Every row comes from one small tree of marks. Brackets hold a mark, then the marks that hang from it, in the order of their numbers. Every link used is in the known rows. Which tree was each row made from?
Known rows:
{k514 k303 {k346 k360}}: [ 0.84  2.37 -0.79 -0.72 -3.39  0.01 -3.51  0.27 -0.62 -0.93  0.30  2.31
 -2.32 -3.42 -3.09 -4.86  0.50 -0.04 -1.18]
{k514 k303 {k346 k360 k822}}: [-0.36  1.48  0.41 -0.88 -2.44 -0.53 -3.58  1.80 -1.21  0.72 -1.13  1.88
 -2.70 -5.18 -2.14 -3.46  0.42  0.53 -0.91]
{k360 k303 {k346 k338} k590}: [ 2.13 -3.68 -1.12  1.71  1.17  0.90  2.82 -3.65 -0.23  0.76  1.53 -1.40
  1.78  2.34  3.86  4.87 -1.51 -1.48  0.68]
{k822 {k346 k360}}: [-0.72  3.42 -3.71  0.41 -2.69  0.35 -2.76  3.10  0.05 -0.47  1.60  0.94
 -1.22  3.72 -4.54 -1.93  0.83  0.85 -0.70]
{k360 k303 k346 k590}: [ 2.81 -3.43 -0.82  1.96  0.94  2.71  3.49 -5.44  0.65  0.01  1.89 -0.43
  1.40  1.10  0.60  4.37 -1.99 -2.41  0.92]
{k360 k303}: [ 0.00 -0.50 -1.58  1.04  1.52  1.14  1.49 -3.13  0.35 -1.50  1.44  1.36
  2.02  1.36 -1.06 -1.26  0.43 -0.33  1.77]
{k27 {k360 k303 {k346 k338 k822} k590}}: [ 0.19 -4.85  2.13  2.47  2.91  0.67  2.24 -3.58 -0.31  2.53 -0.43 -2.00
  3.43  1.15  4.24  7.50 -0.80 -0.73  1.12]
{k822 {k346 k360 k734}}: [-1.18  4.51 -2.40 -0.52 -2.35  0.27 -1.46  3.51  0.99 -0.60  1.05  0.85
 -1.39  4.33 -3.95 -2.93  0.95  1.47 -0.81]
{k985 {k514 k303 {k346 k360 k734 k822}}}: [-1.19  3.57  2.42 -2.04 -1.56 -0.46 -4.65  2.67 -1.81 -0.02 -1.83  0.18
 -4.10 -6.37 -2.82 -5.80  0.44  0.99 -1.78]
{k27 {k360 k346}}: [ 1.69  0.38 -0.77  2.22  0.51  2.29 -1.26 -4.61  0.53  1.93  1.47 -1.24
  3.53  0.79 -1.15  1.56 -0.10  0.11  0.36]
{k514 {k346 k338 {k360 k303} k822}}: [ 0.19 -1.12  0.07  0.50 -0.49 -1.47 -0.36  3.44 -1.90  0.11 -0.85  0.55
 -1.20 -0.42  4.26 -1.15  0.24  2.33  0.78]
{k27 k360}: [-0.32  0.88 -0.65  0.87  1.68  1.11 -0.95 -3.20  0.78  0.15  1.14  0.08
  3.37  0.32 -3.62 -0.70  1.16 -0.42  0.83]
{k514 k303 {k346 k338 {k360 k590} k734}}: [ 0.50  1.45  0.84 -2.38 -2.37 -1.79 -0.81  1.33  0.62 -1.02 -1.17  0.47
 -2.34 -2.66  0.00 -2.28 -0.18 -1.02 -1.89]
{k27 {k360 k303}}: [-1.14 -0.90  0.45  1.50  2.09  1.69  1.21 -4.31  0.31 -1.33  0.85  1.21
  4.01  1.65 -1.54  0.16  1.23 -0.02  1.57]
{k346 {k360 k303 k590} k734}: [-0.08 -1.55  0.62  0.12 -0.22  1.41  4.46 -1.20  1.68 -3.53  0.07  0.93
  0.50  2.13  0.78  1.74  0.00 -1.07 -0.12]
{k27 {k360 k303 k346}}: [ 0.82 -1.48  0.17  3.14  1.14  2.93  0.95 -5.80 -0.02  0.75  1.20 -0.07
  3.96  2.39  0.96  2.54 -0.15  0.32  1.50]
{k514 k303 k346}: [ 0.55  2.72 -0.99 -1.35 -0.95  0.02 -3.03 -2.47  0.19  0.04  0.41  2.06
 -1.01 -4.60 -4.95 -5.29  0.18 -1.11  0.13]
{k822 {k346 k338 {k360 k303 k590} k734}}: [-1.66 -0.01 -0.88 -0.61 -0.95 -0.89  2.23  3.05  0.86 -1.59  0.12  0.26
 -0.92  5.98  0.43  1.50  0.19  0.31 -0.65]
{k27 {k360 k590}}: [ 0.25 -0.85  0.58  0.08  2.38  1.32  1.17 -4.54  1.76  0.02  1.26 -0.39
  3.43 -0.31 -4.25  2.70 -0.16 -2.60  0.29]
{k346 {k360 k303 k590} k734 k822}: [-1.10 -2.53  2.14 -0.09  0.73  0.89  3.84  0.35  1.06 -1.23 -1.09  0.67
  0.18  0.65  1.56  3.24 -0.18 -0.48  0.10]

Which tree is each row?
[ 0.51 -3.16  1.31  0.74  1.85 -0.11  3.22 -1.82  0.35  2.09 -0.83 -1.87
  1.25  1.23  5.11  5.19 -1.39 -0.51  1.12]  {k360 k303 {k346 k338 k734 k822} k590}
[-0.90  1.44 -0.29 -1.65  0.20 -2.58 -3.97  0.92 -1.22  2.31 -1.00  0.55
 -1.11 -5.01 -1.08 -3.67  0.53  0.16  0.34]  {k514 k303 {k346 k338 k822}}
[-1.26 -1.45 -1.99  0.56 -1.20 -0.68  1.45  2.65 -0.12 -1.62  0.93  0.55
 -0.88  5.49 -0.12  2.07 -0.14 -0.22 -0.66]  {k822 {k346 k338 {k360 k303 k590}}}
[-0.52  0.75 -3.06 -0.35 -1.75 -1.06 -0.76  3.85  0.16 -0.06  1.48 -0.54
 -1.33  4.04 -2.03  1.20 -0.10 -0.43 -1.43]  {k822 {k346 k338 {k360 k590}}}
[ 1.66 -1.51 -2.33  2.33  0.36  0.48  0.44 -2.40 -1.25  0.88  1.47 -1.04
  1.94  3.00  4.51  1.38 -0.26  0.56  1.35]  {k360 k303 {k346 k338}}
[ 0.54 -1.15  3.05  0.58  2.18  1.82  1.47 -3.94  1.57  3.10 -0.37 -1.97
  2.81 -0.98 -0.69  5.61 -1.01 -1.53  0.44]  {k27 {k360 {k346 k734 k822} k590}}
[-0.65 -0.76  0.57 -0.86  0.57 -1.70  0.80  3.51  0.59  0.61 -0.86 -1.68
 -0.33  0.73  2.76  2.46  0.27 -0.14 -0.50]  {k346 k338 {k360 k590} k734 k822}
[ 1.87 -1.84 -0.17  1.49  1.48  0.58  0.39 -3.82  0.43  2.49  1.30 -2.58
  3.51  1.46  1.56  5.21 -0.87 -1.51 -0.01]  {k27 {k360 {k346 k338} k590}}
[-1.77  4.79 -3.15 -1.40  0.06 -2.03 -1.65  2.51  0.74  0.84  0.77 -0.55
 -0.02  4.59 -2.75 -3.25  0.95  1.12  0.13]  {k822 {k346 k338 k734}}
[ 0.67 -1.50  2.94 -0.93  0.27  0.59  3.36  0.57  0.69 -1.15 -1.64  1.04
 -1.61 -1.89  0.80  0.84 -1.23 -0.19  0.48]  {k514 {k346 {k360 k303 k590} k734 k822}}
[-0.87  1.16 -0.09 -1.12 -2.42 -2.62 -4.43  3.91 -1.86  1.36 -1.41  0.79
 -2.42 -3.92  0.84 -3.38  0.95  1.35 -1.00]  {k514 k303 {k346 k338 k360 k822}}
[ 0.69 -3.13  1.15 -0.16  0.27 -1.00  2.03  2.15 -1.08 -0.42 -1.13  0.08
 -1.55 -1.11  3.59  1.91 -1.04  0.28  0.27]  {k514 {k346 k338 {k360 k303 k590} k822}}
[ 0.89  2.33  0.93 -0.41 -0.70  1.22 -0.14  0.77 -1.16 -3.10 -0.01  0.17
 -2.32 -1.06  0.15 -5.04 -0.35  1.38 -0.49]  {k985 {k514 {k346 {k360 k303} k734}}}
[-1.75  3.57  1.75 -2.80  1.12 -2.39 -4.49  1.65 -2.05  1.64 -1.93 -1.16
 -2.63 -5.99 -1.86 -5.80  0.58  0.54 -0.83]  {k985 {k514 k303 {k346 k338 k734 k822}}}
[-0.97  1.54 -0.09 -0.33 -0.60 -0.25 -0.81  2.70  0.59  0.30 -0.57 -0.06
 -0.33  0.26  0.27 -0.89  1.09  1.53 -0.17]  {k346 k360 k734 k822}
[-0.60 -4.02  0.77  0.86  0.64  0.87  2.87  0.31  0.10 -1.07 -0.10  0.82
  0.10 -0.10  1.21  3.90 -0.33 -0.87  0.40]  {k346 {k360 k303 k590} k822}
[-0.05  3.44  0.79 -2.19  2.29 -2.26 -3.00  2.69 -1.62  1.65 -1.06 -2.35
 -1.84 -3.42 -0.28 -4.33 -0.44  1.38  0.31]  {k985 {k514 {k346 k338 k734 k822}}}
[-1.81 -0.93  0.43  0.46  0.44 -1.44  0.76  3.40 -0.63 -0.49 -1.28  0.11
  0.57  2.53  5.28 -0.29  1.55  2.42  0.54]  {k346 k338 {k360 k303} k734 k822}
[ 1.26  0.41  0.39 -1.46 -2.53  0.66 -0.93 -1.07  0.40 -1.18  0.22  1.64
 -2.36 -4.58 -3.73 -1.49 -0.82 -2.22 -1.77]  {k514 k303 {k346 {k360 k590}}}
[ 0.75  0.35 -0.16 -0.83 -0.93  0.76  1.98 -0.17  1.89 -2.11  0.61 -0.17
  0.10  0.80 -1.34  0.83 -0.18 -1.49 -0.99]  {k346 {k360 k590} k734}
[-0.32  0.08  1.15 -0.55 -0.27 -1.80  0.17  4.01 -0.80 -0.37 -1.79  0.40
 -1.22  0.13  4.85 -2.39  0.53  2.83  0.86]  {k514 {k346 k338 {k360 k303} k734 k822}}
